Every row comes from one small tree of marks. Brackets hold a mark, then the marks that hang from it, in alphabetical order. Every link used is in the known rows. Which tree was each row made from?
Known rows
{buzibo bufo}: [-1.420,-0.024,-0.647,1.170,0.683,0.126,-0.906,-0.776,-0.402,-0.814,-0.979,-0.125,0.392,-1.042,-1.232,0.952,-0.023,0.332,-1.072,-0.236,0.563,1.048,-0.005,-1.240,-2.141,0.225,-0.210,0.636,0.036]
{nenoz {tepili {lole {miga {zuva {zaradi zopavu}}}}}}: [-1.920,1.178,0.866,1.501,-0.458,-0.649,0.103,-2.027,-1.332,0.152,-2.741,-1.750,-0.100,-2.211,1.344,2.151,-1.245,0.203,0.471,-2.203,0.552,4.009,0.818,-2.992,-0.547,-1.570,0.353,0.365,0.384]
{sefal zopavu {zuva miga {nenoz tepili} {zaradi {buzibo bufo}}}}: [-2.590,-1.781,2.808,2.007,0.958,0.463,-2.040,1.193,-5.894,-1.094,-4.069,0.709,-0.751,-3.190,-0.135,2.081,-0.495,-1.650,-1.159,-0.467,1.671,1.386,-0.009,-3.662,-0.376,-1.816,2.557,0.636,0.278]
{sefal zopavu {zuva miga {zaradi buzibo}}}: [-1.220,-0.548,2.307,2.577,-0.667,0.672,0.852,0.545,-4.498,-1.419,-3.398,-0.412,-0.316,-3.536,0.507,0.686,1.200,-0.830,1.186,-0.367,0.743,2.363,-0.540,-3.937,0.219,-1.406,2.714,0.391,-0.080]
{zaradi buzibo zopavu {zuva miga nenoz}}: [-1.645,1.080,2.489,1.945,-0.521,-1.850,1.594,1.788,-5.485,0.480,-5.497,0.327,-1.039,-3.699,0.167,0.961,-0.402,-1.204,1.757,-3.694,2.129,2.086,-0.369,-0.287,0.780,-1.331,2.197,0.481,0.797]
{zaradi {buzibo bufo} {zopavu {zuva nenoz}}}: [-1.731,1.293,1.909,1.449,0.008,-1.451,-0.200,1.822,-4.765,0.025,-3.871,-0.344,-1.063,-2.614,-0.959,1.603,-0.182,-1.700,0.872,-0.355,0.689,1.586,0.076,-0.594,-1.042,-0.476,-0.240,0.624,0.641]
{zaradi buzibo zopavu}: [-1.418,2.071,1.012,1.682,-1.008,-0.817,1.132,-0.096,-3.386,-0.198,-3.004,-0.381,-0.207,-2.040,-0.473,0.249,1.058,0.576,1.344,-2.069,-0.148,3.478,-0.229,0.024,-0.298,-0.016,-0.139,0.586,0.054]
{sefal {zuva zopavu}}: [-1.065,-0.015,0.258,1.942,-0.284,0.479,0.259,0.680,-1.960,-0.616,-1.361,-0.068,-0.859,-2.131,-1.007,1.453,-0.027,-0.864,0.630,0.517,-0.463,1.300,-0.356,-2.964,-0.547,-0.937,0.919,1.230,-1.258]
{lole {miga {zuva nenoz {zaradi buzibo} {zopavu sefal}}} tepili}: [0.592,1.549,3.305,3.317,-0.331,-1.470,1.499,-2.323,-3.570,0.241,-3.766,-1.072,-2.278,-3.920,0.776,1.902,-0.716,-3.543,0.510,-2.589,0.041,2.707,-1.407,-1.497,-0.396,0.001,0.580,0.622,0.016]
{miga lole {zuva {zopavu sefal}}}: [0.779,1.620,0.709,1.933,-2.301,-1.834,1.093,-0.212,-0.632,-0.187,-1.362,-1.901,-0.074,-2.838,-0.886,0.790,-0.186,-1.046,1.338,-1.067,-0.517,2.641,0.228,-1.970,-0.601,-0.446,-1.977,0.874,-0.325]
{sefal zopavu {zuva miga {nenoz {tepili lole}} zaradi}}: [-2.928,-2.381,2.317,3.082,0.076,1.124,-2.408,0.705,-3.761,-0.548,-2.974,0.096,-0.881,-4.218,0.318,1.145,-0.616,-1.753,1.161,-0.096,1.536,2.137,0.805,-5.359,0.384,-2.147,2.808,0.257,0.246]
{sefal {zuva zaradi}}: [-0.833,-0.678,0.183,2.010,0.090,0.784,0.642,1.008,-2.229,-0.606,-1.650,-0.151,0.212,-2.066,-0.231,1.535,-0.123,-0.982,0.516,0.324,-0.479,1.344,-0.644,-2.878,-1.409,-0.840,0.014,1.103,0.143]
{lole {tepili nenoz}}: [-1.163,-0.349,-0.283,2.128,-0.133,0.576,-0.223,-2.027,-0.022,0.849,-1.832,-0.346,-0.851,-1.144,-0.042,0.463,0.550,-2.048,1.363,-0.920,-0.176,4.014,0.148,-0.324,-1.743,1.353,0.414,0.600,-0.449]
{miga {zuva {nenoz {tepili lole}} zopavu}}: [-1.746,-0.165,-0.057,2.096,-0.023,-0.449,-2.745,0.456,-2.701,0.532,-2.485,-0.242,-0.745,-2.118,-0.616,2.625,-1.484,-1.313,0.530,-1.469,0.612,1.269,1.027,-2.594,-0.527,-2.398,0.074,0.163,0.112]
{nenoz {tepili {lole {miga {zuva {zaradi buzibo {zopavu sefal}}}}}}}: [-1.784,2.245,2.670,2.003,-1.815,-1.464,0.499,-1.456,-2.930,0.132,-4.167,-2.044,0.149,-3.022,1.474,1.236,0.271,-0.757,1.403,-2.616,-0.454,5.432,0.702,-2.173,0.356,-0.073,-0.723,-0.083,0.841]
{zopavu {zuva miga {zaradi buzibo}}}: [-0.503,1.508,0.999,2.452,-0.470,-0.469,1.254,1.231,-4.129,-0.608,-4.523,0.084,0.410,-2.682,0.306,1.309,0.306,-1.961,1.696,-0.595,1.067,0.326,-0.551,-2.419,-0.348,-2.151,2.392,0.552,0.678]
{zaradi {buzibo bufo} {zopavu {sefal {zuva miga}}}}: [-2.338,1.119,3.336,1.809,-0.833,-1.274,0.607,1.003,-3.324,-1.111,-3.356,-0.510,-0.486,-3.540,-0.525,1.144,1.141,-1.406,0.680,-0.659,0.942,3.512,-0.013,-2.116,0.192,0.995,1.160,0.696,-0.814]
{buzibo bufo {zaradi {zopavu sefal} zuva}}: [-2.345,3.099,2.019,0.862,0.404,-1.667,2.268,1.896,-1.291,-0.873,-2.228,-0.513,0.587,-2.853,-1.020,0.312,-1.186,0.524,-0.107,-0.993,-0.235,2.644,-1.042,-1.436,-0.674,1.910,-1.367,1.037,1.142]
{nenoz {tepili lole}}: [-2.374,-0.483,-0.719,2.087,-0.544,0.665,-2.270,-0.623,-0.753,0.159,-2.022,-0.012,0.878,-1.186,-0.344,0.338,0.286,0.110,0.890,-0.552,-0.167,2.431,1.298,-1.406,-0.874,-0.398,0.123,-0.224,0.286]
{sefal zopavu {zuva nenoz zaradi}}: [-0.988,-1.908,1.798,2.442,0.092,0.938,-0.133,0.710,-3.742,-0.570,-1.863,-0.380,-1.313,-3.606,-0.376,1.005,-0.338,-1.353,1.073,0.436,-0.141,2.041,-0.571,-3.875,-0.636,-1.126,0.363,1.189,0.417]
{zopavu sefal zuva}: [0.024,0.691,0.904,2.116,-2.000,-0.674,0.879,0.460,-0.832,0.315,-2.533,-1.033,0.194,-2.333,-0.728,0.013,0.594,-2.072,2.842,1.291,-1.429,2.125,0.085,-1.102,-0.458,0.773,-1.088,0.976,0.517]
{miga {zuva nenoz}}: [0.117,-0.884,-0.517,1.444,-0.268,-0.758,-0.506,-0.148,-2.034,0.783,-2.259,-0.760,-0.571,-1.650,-0.315,2.524,-0.640,-1.226,0.858,-1.587,0.507,1.190,0.000,-0.418,-1.657,-1.467,-1.041,0.768,0.791]
{zuva {miga lole} zaradi}: [-0.279,0.850,0.124,2.428,-0.497,-0.499,1.086,-0.775,-1.151,-0.933,-1.943,-0.284,0.453,-3.048,-0.222,0.219,-0.550,-0.497,0.537,-1.778,1.882,0.948,-0.270,-2.890,-1.158,-2.085,1.482,0.862,0.326]
{miga {lole {tepili nenoz}} {zuva {zaradi buzibo} {zopavu sefal}}}: [0.299,2.375,2.003,2.726,-1.706,-1.533,1.438,-0.250,-2.696,0.114,-3.114,-1.511,-0.898,-3.158,0.163,1.008,0.282,-3.543,1.537,-2.384,-0.485,4.700,-0.186,-1.920,-0.905,0.574,-1.274,0.354,-0.049]

Write each row's tree
[-0.825,-0.233,0.243,2.580,-0.998,-0.224,0.288,-2.402,0.474,0.616,-2.281,-0.602,-0.711,-2.221,0.418,0.023,0.459,-2.493,1.645,-1.759,1.667,3.781,0.585,-0.984,-1.420,0.201,1.932,0.407,-0.660] | {zuva {miga {lole {tepili nenoz}}}}
[-1.501,2.469,3.740,2.467,-0.400,-2.392,0.536,0.563,-4.244,-1.249,-3.494,-0.237,-0.728,-5.009,-0.907,0.211,-0.483,-1.749,0.199,-3.001,2.468,2.663,-0.366,-2.485,-0.512,-0.607,0.320,0.993,0.804] | {zuva {miga lole} nenoz {zaradi {buzibo bufo} {zopavu sefal}}}
[-0.228,1.061,0.583,1.890,0.465,-0.044,1.300,-3.459,-0.339,0.314,-1.969,-1.474,-2.037,-1.916,1.077,2.644,-1.300,-2.574,0.250,-1.959,0.588,3.456,-0.725,-3.323,-1.405,-0.667,1.713,1.184,-0.937] | {lole {miga {zuva zaradi zopavu}} {tepili nenoz}}
[-1.661,0.844,2.385,1.918,-1.786,-2.301,0.804,1.946,-5.521,0.990,-5.952,0.365,-0.487,-3.390,0.319,0.710,-0.966,-1.154,1.282,-4.062,2.090,2.743,0.616,0.574,0.605,-1.978,1.207,0.297,0.992] | {zaradi buzibo zopavu {zuva {miga lole} {nenoz tepili}}}
[-1.616,-0.239,0.400,2.303,-0.095,-0.490,-2.260,1.378,-4.848,0.435,-4.275,-0.220,0.457,-1.978,0.467,2.571,-0.414,-1.480,0.554,-2.446,0.443,1.601,0.782,-1.523,-1.129,-2.091,-0.838,-0.551,1.817] | {miga {zuva {nenoz {tepili lole}} {zaradi buzibo}}}
[-0.099,0.341,-0.047,1.655,0.114,-0.898,-0.408,0.126,-2.634,0.258,-1.885,-0.436,-1.475,-2.227,-0.991,2.831,-1.415,-1.340,0.537,-1.596,0.685,0.513,-0.376,-1.942,-0.952,-2.144,-0.044,1.158,-0.159] | {miga {zuva nenoz zopavu}}
[-0.908,-0.634,0.225,2.019,-0.356,0.692,0.514,-4.676,1.175,0.917,-2.027,-1.202,-1.452,-1.117,1.110,0.406,0.625,-2.134,1.324,-1.089,0.217,4.610,-0.061,-0.662,-1.752,1.362,1.557,0.691,-0.616] | {lole miga {tepili nenoz}}
[-2.217,2.705,1.319,1.099,0.565,-1.986,2.380,1.531,-1.131,-1.233,-2.574,-0.366,0.683,-3.042,-0.326,0.772,-1.662,0.940,-0.632,-2.118,2.406,1.309,-0.617,-1.918,-0.990,-0.685,1.132,0.574,0.808] | {buzibo bufo {zaradi zopavu {zuva {miga lole}}}}
[-0.968,0.326,1.149,2.665,-0.508,-0.967,-0.912,0.216,-4.666,-0.005,-4.549,0.804,0.124,-2.859,0.102,0.995,-0.733,-1.665,0.206,-3.064,1.985,0.924,0.070,-1.246,-0.731,-2.981,1.440,0.573,1.153] | {zuva {miga lole} {nenoz tepili} {zaradi buzibo}}
[-1.885,-0.645,2.554,2.901,-1.102,0.395,-1.326,-1.039,-4.419,0.022,-4.879,-1.237,-0.869,-3.421,1.389,0.277,0.202,-1.978,2.131,-0.015,-0.100,2.875,0.694,-3.350,0.173,-1.502,1.533,-0.438,1.397] | {sefal {zopavu {zuva {nenoz {tepili {lole miga}}} {zaradi buzibo}}}}
[-1.668,2.233,1.650,1.997,-0.623,-1.785,0.605,1.247,-2.856,0.467,-3.840,0.016,-0.493,-3.254,-0.129,1.283,-2.175,-1.482,1.583,-0.783,1.326,1.219,-0.091,-1.714,-0.252,-2.579,1.386,1.471,0.767] | {buzibo {zaradi {zopavu {zuva {miga lole} {nenoz tepili}}}}}
[-2.117,-0.488,-0.491,1.650,-0.809,0.939,-1.087,-3.525,1.367,-0.003,-1.816,-1.808,-0.482,-1.435,1.011,0.069,1.259,-0.972,2.423,-0.913,0.580,4.362,1.009,-3.246,-1.292,0.298,1.311,-0.171,0.129] | {tepili {lole miga} nenoz}
[-0.257,-0.466,3.850,4.281,-1.201,-1.076,0.996,0.609,-4.107,0.024,-4.266,-0.115,-1.014,-5.013,0.549,0.403,0.586,-4.620,1.519,-1.475,0.906,2.676,-0.601,-1.220,-0.495,0.293,0.942,0.224,0.307] | {zopavu {sefal {zuva {miga {lole tepili}} nenoz {zaradi buzibo}}}}
[-0.582,3.020,1.821,2.769,-0.624,-0.665,1.046,0.491,-3.722,-1.259,-2.601,0.078,-0.340,-3.301,-1.176,0.047,0.443,-1.186,0.961,-1.437,-0.690,2.023,-1.129,-2.896,0.173,-0.216,0.030,1.139,0.056] | {zuva {zaradi buzibo} {zopavu sefal}}
[-1.060,1.931,3.793,2.314,-1.787,-2.886,0.513,1.455,-3.973,-0.267,-4.469,-0.996,-0.921,-4.616,-0.683,0.315,0.111,-2.968,1.879,-0.959,1.801,2.558,0.458,-1.351,-0.112,-0.179,0.250,0.625,0.557] | {zaradi {buzibo bufo} {zopavu sefal {zuva {miga lole} nenoz}}}
[-1.596,0.503,1.203,2.059,1.680,-0.525,-1.095,0.362,-4.392,-1.281,-3.414,0.956,-0.464,-2.924,-0.654,1.795,-0.553,-1.500,-1.190,-2.264,2.811,-0.320,-0.806,-2.455,-1.508,-1.958,2.224,0.610,0.874] | {zuva miga nenoz {zaradi {buzibo bufo}}}
[-1.359,1.800,1.372,1.471,-1.265,-1.372,2.370,1.886,-4.285,0.315,-4.414,-0.266,0.100,-2.292,-0.015,0.305,0.425,0.313,1.593,-2.668,-0.066,3.291,-0.266,0.571,0.185,0.177,-0.172,0.206,0.774] | {zaradi buzibo zopavu zuva}
[-1.025,0.825,1.238,1.068,1.285,-1.020,-1.331,-1.182,-4.392,-0.476,-3.757,-0.205,-1.145,-1.650,0.175,3.840,-2.053,-1.338,-2.417,-2.438,1.371,0.578,-0.642,-2.559,-1.516,-2.770,1.040,0.826,0.230] | {lole {miga {zuva {nenoz tepili} {zaradi {buzibo bufo}} zopavu}}}
[-2.035,0.094,3.281,2.174,-1.769,-1.092,-0.483,1.742,-5.281,0.865,-4.488,0.024,-0.973,-3.058,-0.368,1.199,0.533,-2.270,1.946,-1.033,-1.089,4.403,0.269,-0.190,0.591,0.516,-1.145,1.180,0.134] | {zaradi buzibo {zopavu {sefal {zuva {nenoz tepili}}}}}
[-1.010,1.989,0.514,2.485,0.960,-0.010,0.786,-0.505,-2.227,-1.515,-1.735,0.713,-0.769,-3.170,-0.983,1.281,-1.275,-0.576,-0.011,-1.633,1.933,0.004,-1.059,-4.668,-0.082,-2.658,3.344,1.570,-0.844] | {zuva miga zaradi zopavu}
[-1.186,0.964,2.327,2.280,-1.332,-1.404,-0.130,2.299,-5.469,0.731,-5.185,0.883,-0.616,-2.935,-0.857,0.611,-0.719,-2.215,1.144,-2.217,-0.705,2.004,-0.192,-0.364,0.877,-0.205,-0.155,0.763,0.792] | {zaradi buzibo {zuva {nenoz tepili} {zopavu sefal}}}
[-0.694,0.822,3.960,3.437,-1.818,-2.596,2.665,0.317,-2.376,1.196,-4.086,-0.471,-1.658,-5.343,0.015,-0.554,-1.100,-3.080,2.184,-3.064,1.648,3.867,-0.102,0.401,0.544,1.162,0.665,0.614,0.310] | {zaradi {zopavu sefal} {zuva {miga {lole tepili}} nenoz}}
[0.481,0.563,1.652,1.918,-1.113,-1.427,0.555,-2.552,-1.040,0.329,-2.157,-1.714,-2.024,-3.076,0.008,1.915,-0.939,-2.156,1.239,-1.568,0.170,2.269,-0.581,-2.364,-0.330,-0.726,0.051,1.412,-0.231] | {lole {miga {zuva nenoz {zopavu sefal}}}}
[-1.164,0.906,1.142,2.021,-1.634,-0.675,-1.046,-2.462,0.043,0.151,-2.402,-1.914,-0.415,-2.356,0.536,1.396,-0.309,-1.094,1.119,-0.928,-0.516,3.619,0.987,-3.127,0.188,-0.397,0.214,0.182,-0.478] | {nenoz {tepili {lole {miga {zuva {zopavu sefal}}}}}}
[-1.918,0.400,0.141,1.026,1.970,-0.617,0.174,2.013,-2.061,-0.521,-2.448,0.501,0.334,-1.776,-0.746,1.639,-1.851,-0.287,-1.074,-0.973,0.900,-0.565,-1.184,-1.059,-2.152,-0.170,-0.312,0.545,1.867] | {buzibo bufo {zaradi {zuva nenoz}}}
